Each row was made from one small tree. The marks that hang from a mark follow it in brackets, in alphabetical order. Every link used is in the known rows. Write each row's tree.
In the rows, 128 means zero.
Known rows:
satole[bola nesad[zosu] vekez]: [ 86 101  79 122 165 149 106  77 179 172 107 165 133  81 118 142  52 127
 137  75 151 138 108 112 135 172  94 167  66  64 102 105]
saruk[bola[deza[migof[bunu]] satole]]: [123 128 155 136 178 110 136 146 127 152 133  80 132 107 140 151 122 116
  94  91  71 147 137 131 128 154  90  84 129 117 128 113]
zosu[bola[deza suba]]: [115 130  85 164 153 162 142 115 125 139 113 107 155 162 145 126 151 128
  96  98  89 203 134 166 133 145  93 133 145  86 100  89]
lerup[deza lene[defez]]: [149  59 129 142 143  90 194 165 140 117 141  95 120  88 138 156 113 109
 105 167 127 141 119 128  95 149  67 142 130 128 137 114]
nesad[saruk zosu]: [104  78  68 115 169  77 146 101  96 191  96 138 156  69 133 126 129 119
 156 103  96 143 101 163 117 115  92 126 110 123 111  91]
lene[bola[satole[nesad]] defez]: [145  66 180 177 163 122 128 109 101 150 135 110 135 117  83 145 123 121
  74 134  95 119 106 102 176 116  80 126 123  69 165 156]
satole[bola nesad[saruk] vekez]: [ 90  96  48 144 169 149 133  59 129 162 106 155 141 128 107 139  76 114
 143  97 141 107 113 137 137 174  97 174  45 107 116  82]
nesad[saruk]: [123  84  79 139 157  92 159 107  79 167 100 130 147 126 139 119 140 107
 145 117  90 112 115 160 117 123  97 129 100 154 129  96]
migof[bunu deza[bola[satole[vekez]]]]: [128  97 158 154 123  78 166 147 136 163  90 110 117 117 146 153 103 125
 104 103 134 120 156  88 112  98 109 127  98  90 111  96]
defez[lene[bola[deza]]]: [155  96 168 189 178 152 161 109 109 164  76 125 103 153 168 137 116 125
 142  93  65  93 111 145 149 130 129 129 147  92 137 145]
nesad[saruk[bola] zosu]: [ 96 108  75 125 197  64 136 102 118 198 111 110 146  55 137 137 109 108
 134 108  96 155 100 167 123 122 100 108 101 127 118 108]
lerup[deza[bola[satole]]]: [153  59 134 141 129  92 148 156 114 135  96 118 164  87 128 135 151 128
 154 122 125 144 116 159 150 139  48 116 134 139 106  71]
nesad[zosu[bola]]: [102 106  92 118 145 115 114 123 145 159 100 127 145  67 127 110 101 127
 143  98 112 192 124 138 116 132  91 117 131  88 109 109]
lerup[deza[bola]]: [148  66 118 140 137  91 159 160 130 139  92 125 169 108 158 133 129 130
 152 127 126 140 112 149 135 137  64 127 122 139 111  85]
zosu[bola[satole]]: [123 103 117 144 123 137 110 125 110 125 111 107 135  98  91 103 140 118
 138 104 106 176 146 149 139 148  73 102 138 113 117  92]
lene[bola[suba]]: [128 103 150 193 185 123 137 125 121 165 133 131 138 157 153 127 148 118
  78 111  91 145 109 142 155 106  94 119 138  74 132 141]
bola[deza suba[lerup]]: [124 128 145 179 187 147 171 110 100 161 135 119 142 179 163 174 193 145
  63  92  58 172 145 152 124 113 118 137 142 100  94 109]
nesad[saruk[bola[satole]] zosu]: [100 100  92 123 190  67 126 101 103 196 115 103 143  34 107 138 135 106
 137 104  95 157 103 176 140 125  82  98 115 126 110  92]
satole[nesad[saruk zosu] vekez]: [ 85  75  59 105 144 115 123  81 125 188  77 150 149 104 107 148  56 130
 140  79 126 141  78 121 129 153 106 161  95  97 100  80]
saruk[bola[deza suba[lerup]]]: [116 160 152 182 214 123 152 118 135 168 146  87 127 150 168 177 155 126
  49  99  65 176 138 150 128 127 122 112 125 112 109 135]
suba[lerup[deza]]: [133 101 141 151 170 115 172 144 106 141 123 119 147 123 141 167 160 146
 110 139  93 140 156 118  97 125  95 112 117 138 112 125]
deza[bola[suba] migof[bunu]]: [ 91  79 163 142 147  73 122 169 116 148 148 119 147 159 172 129  98 116
 132  64 113 154 135 130 141  79  93 111 112 109 104  69]
lene[bola defez]: [152  74 163 195 174 117 158 123 117 155 143 114 134 137 136 128 120 117
  73 146  90 109 121  89 147 106  97 135 118  76 180 178]
satole[bola[deza[migof] suba] vekez]: [108 104  86 174 186 181 153  97 141 162 164 142 152 167 169 129 139 126
  92  64 111 141 145 123 142 167  85 155 105  69 104  80]
satole[bola[suba]]: [117 120 107 170 190 128 133 111 144 156 154 141 132 122 163 122 155  99
 110  95 126 132 137 157 139 124  80 135  84 102 110 114]
saruk[bola[deza]]: [137 143 130 155 185 118 151 128 153 162 109  98 131 122 171 145 117 115
  88 108  70 147 115 144 122 159 112 115 120 126 136 139]
lerup[deza]: [148  85  94 128 145 109 167 164 134 144  99 123 163 107 161 138 133 123
 130 136 120 133 114 127 108 151  66 119 123 135 116 113]
pobet[suba[lerup[deza]]]: [139 108 129 180 150  81 162 118 125 155 135 141 146 112 149 151 176 156
 107 141  77 139 157 104  94 147 103 127 113 154 117 126]
lerup[deza[bola migof]]: [131  54 122 126 147  93 153 173 114 143 120 119 190 124 161 124 127 132
 155 109 114 147 115 136 141 132  54  98 131 143 117  68]
deza[bola migof]: [115  59 163 138 144  88 122 151 101 155 129 130 164 142 158 102 109 126
 156  64  90 139 123 135 156 105  87  97 126 142 131  74]

Which tree is each row?
[105 124  84 125 182 108 138  92 115 172  82 110 152 132 124 160  94 116
 118 108  83 142  85 170 136 154 110 130  88 140 125 104] : satole[nesad[saruk[bola[deza]]]]
[153  62 192 187 160 122 177 116 106 128 143  96 100 111  99 146 142 120
  80 146  71 143 128 149 138 143  86 138 159  83 161 126] : lerup[lene[bola[deza satole] defez]]
[156  87 165 180 169 150 150 108  94 154 100 124 145 130 114 129 174 138
  98 119  58 138 121 155 160 148  81 116 160  78 142 122] : lene[bola[deza satole]]
[ 96 101 166 162 149 142 108 102  97 158 143 125 119 145  81 184 148 137
  73  63 116 164 130 117 157 122  95 127 131  90  75  83] : bola[satole[nesad vekez] suba[lerup]]
[132  89 166 184 191 152 140 120  81 165 145 114 166 162 127 134 194 136
  73  89  57 164 118 155 180 129  68  96 176  63 126  97] : lene[bola[deza[migof] satole suba]]
[156  79 171 211 184 145 161 107  92 159 158 100 144 149 118 153 191 128
  36 126  74 145 120 130 182 113  74 137 158  46 147 137] : lene[bola[deza satole suba] defez]
[134 104  84 170 162 180 162  87 154 152 117 152 133 137 156 126 121 128
 119  92 110 112 148 121 121 185  97 175  87  84 123 105] : satole[bola[deza] vekez]
[121 135 157 163 180  93 110 138 136 166 154  89 115  98 133 147 146  95
  73  85 106 161 114 151 157 125  81  86 131 120 110 119] : saruk[bola[satole suba]]
[ 94 105 197 153 162 112 116 112  91 142 151 109 101 121  73 187 161 125
  81  85  99 185 128 170 148 112  92 108 143 111  79  82] : bola[satole[nesad] suba[lerup[lene]]]
[117 118 148 160 154  64 174 154 145 172 103 106 127 145 185 158 114 117
  85 106 133 141 147 110 108  67 119 126  91  89 103 105] : migof[bunu deza[bola[suba]]]
[129  87 146 180 153  70 151 124 112 157 148 138 162 122 148 141 167 161
 124 122  72 150 160 109 116 135  95 114 118 160 116  98] : pobet[suba[lerup[deza[bola migof]]]]
[116  98 206 188 181 113 162 117 103 134 140 119  92 131 114 159 138 138
  99 137  66 150 160 142 102 115 124 114 134 114 136 137] : suba[lerup[lene[bola]]]
[113 102  89 154 166 171 161 108 149 145 136 143 137 146 165 128  98 129
 123  84 108 111 164  97 108 178  96 161  81  76 122  95] : satole[bola[deza[migof[bunu]]] vekez]
[122  91 162 152 166 105 185 147 112 124 134 107 114 108 126 175 146 138
 115 150  94 158 156 142  82 135  97 118 130 143 112 110] : suba[lerup[deza lene]]
[128 104 182 182 171  91 159 121  96 184 127 106 142 134 139 159 191 135
  75  91 104 159 146 136 156  71  98  94 131 108 101  90] : migof[deza[bola[satole suba[lerup]]]]
[117 111  95 171 132 179 130 105 114 134 123 105 143 145 104 129 162 132
  93  80 101 202 141 152 152 165  78 137 160  71  89  62] : zosu[bola[deza satole[vekez] suba]]
[116 123 147 140 153 113  99 120 151 161 117 102 110  94 104 153  81 110
  96  84 117 141 104 115 149 166  94 106 110 118 119 120] : saruk[bola[satole[nesad vekez]]]
[133 110 110 148 130 163 133 113 105 126  97 105 147 115  99 116 161 134
 127 105  79 185 145 165 138 168  79 117 152 103 115  82] : zosu[bola[deza satole]]
[127  78 224 197 177 110 163 116  86 129 166 102  88 114  85 166 155 134
  78 146  71 142 167 125 120 105 109 117 136 103 148 143] : suba[lerup[lene[bola[satole] defez]]]
[112 107  79 133 140 160 127  86  85 132  79 103 162 123  72 131 146 134
 138 107  83 187 124 185 150 172  80 126 133 110 107  63] : zosu[bola[deza satole[nesad[saruk]]]]
[132  94 185 182 173 135 114 108 102 166 101 120  94 138 125 150 119 113
 131  73 100 111  93 151 183 110 107 109 147  83 110 127] : defez[lene[bola[satole[nesad] suba]]]
[118  77 162 152 174 104 159 153  88 142 138 116 170 135 140 156 153 153
 133 117  89 153 157 123 124 109  85  96 123 144 112  91] : suba[lerup[deza[bola migof]]]
[116 101 147 137 157 131 143 145  90 151 146 104 152 151 142 154 176 124
  85  66  77 165 137 145 142 127  70 105 157  86  91  66] : bola[deza[migof[bunu]] satole suba]
[132  95 186 217 161  75 163  95 120 148 167 129  99 118 125 146 157 147
  80 151  58 141 164 104 103 129 125 137 120 129 150 149] : pobet[suba[lerup[lene[bola defez]]]]
[ 98 116  83 133 162 135 129 113 141 165 109 118 158  98 142 128 133 134
 113  88  96 218 119 163 130 133  91 130 149  65  88  92] : nesad[zosu[bola[deza suba]]]
[120  99 111 137 141 163 127 124  91 128 120  99 163 128 102 109 158 135
 128  88  71 190 149 154 145 163  69  95 160 104 121  69] : zosu[bola[deza[migof] satole]]
[111  58 186 126 126  72 114 167  94 135 129 115 141 115 127 120 105 120
 162  69 104 135 147 126 147 101  77  95 118 124 118  63] : deza[bola[satole] migof[bunu]]
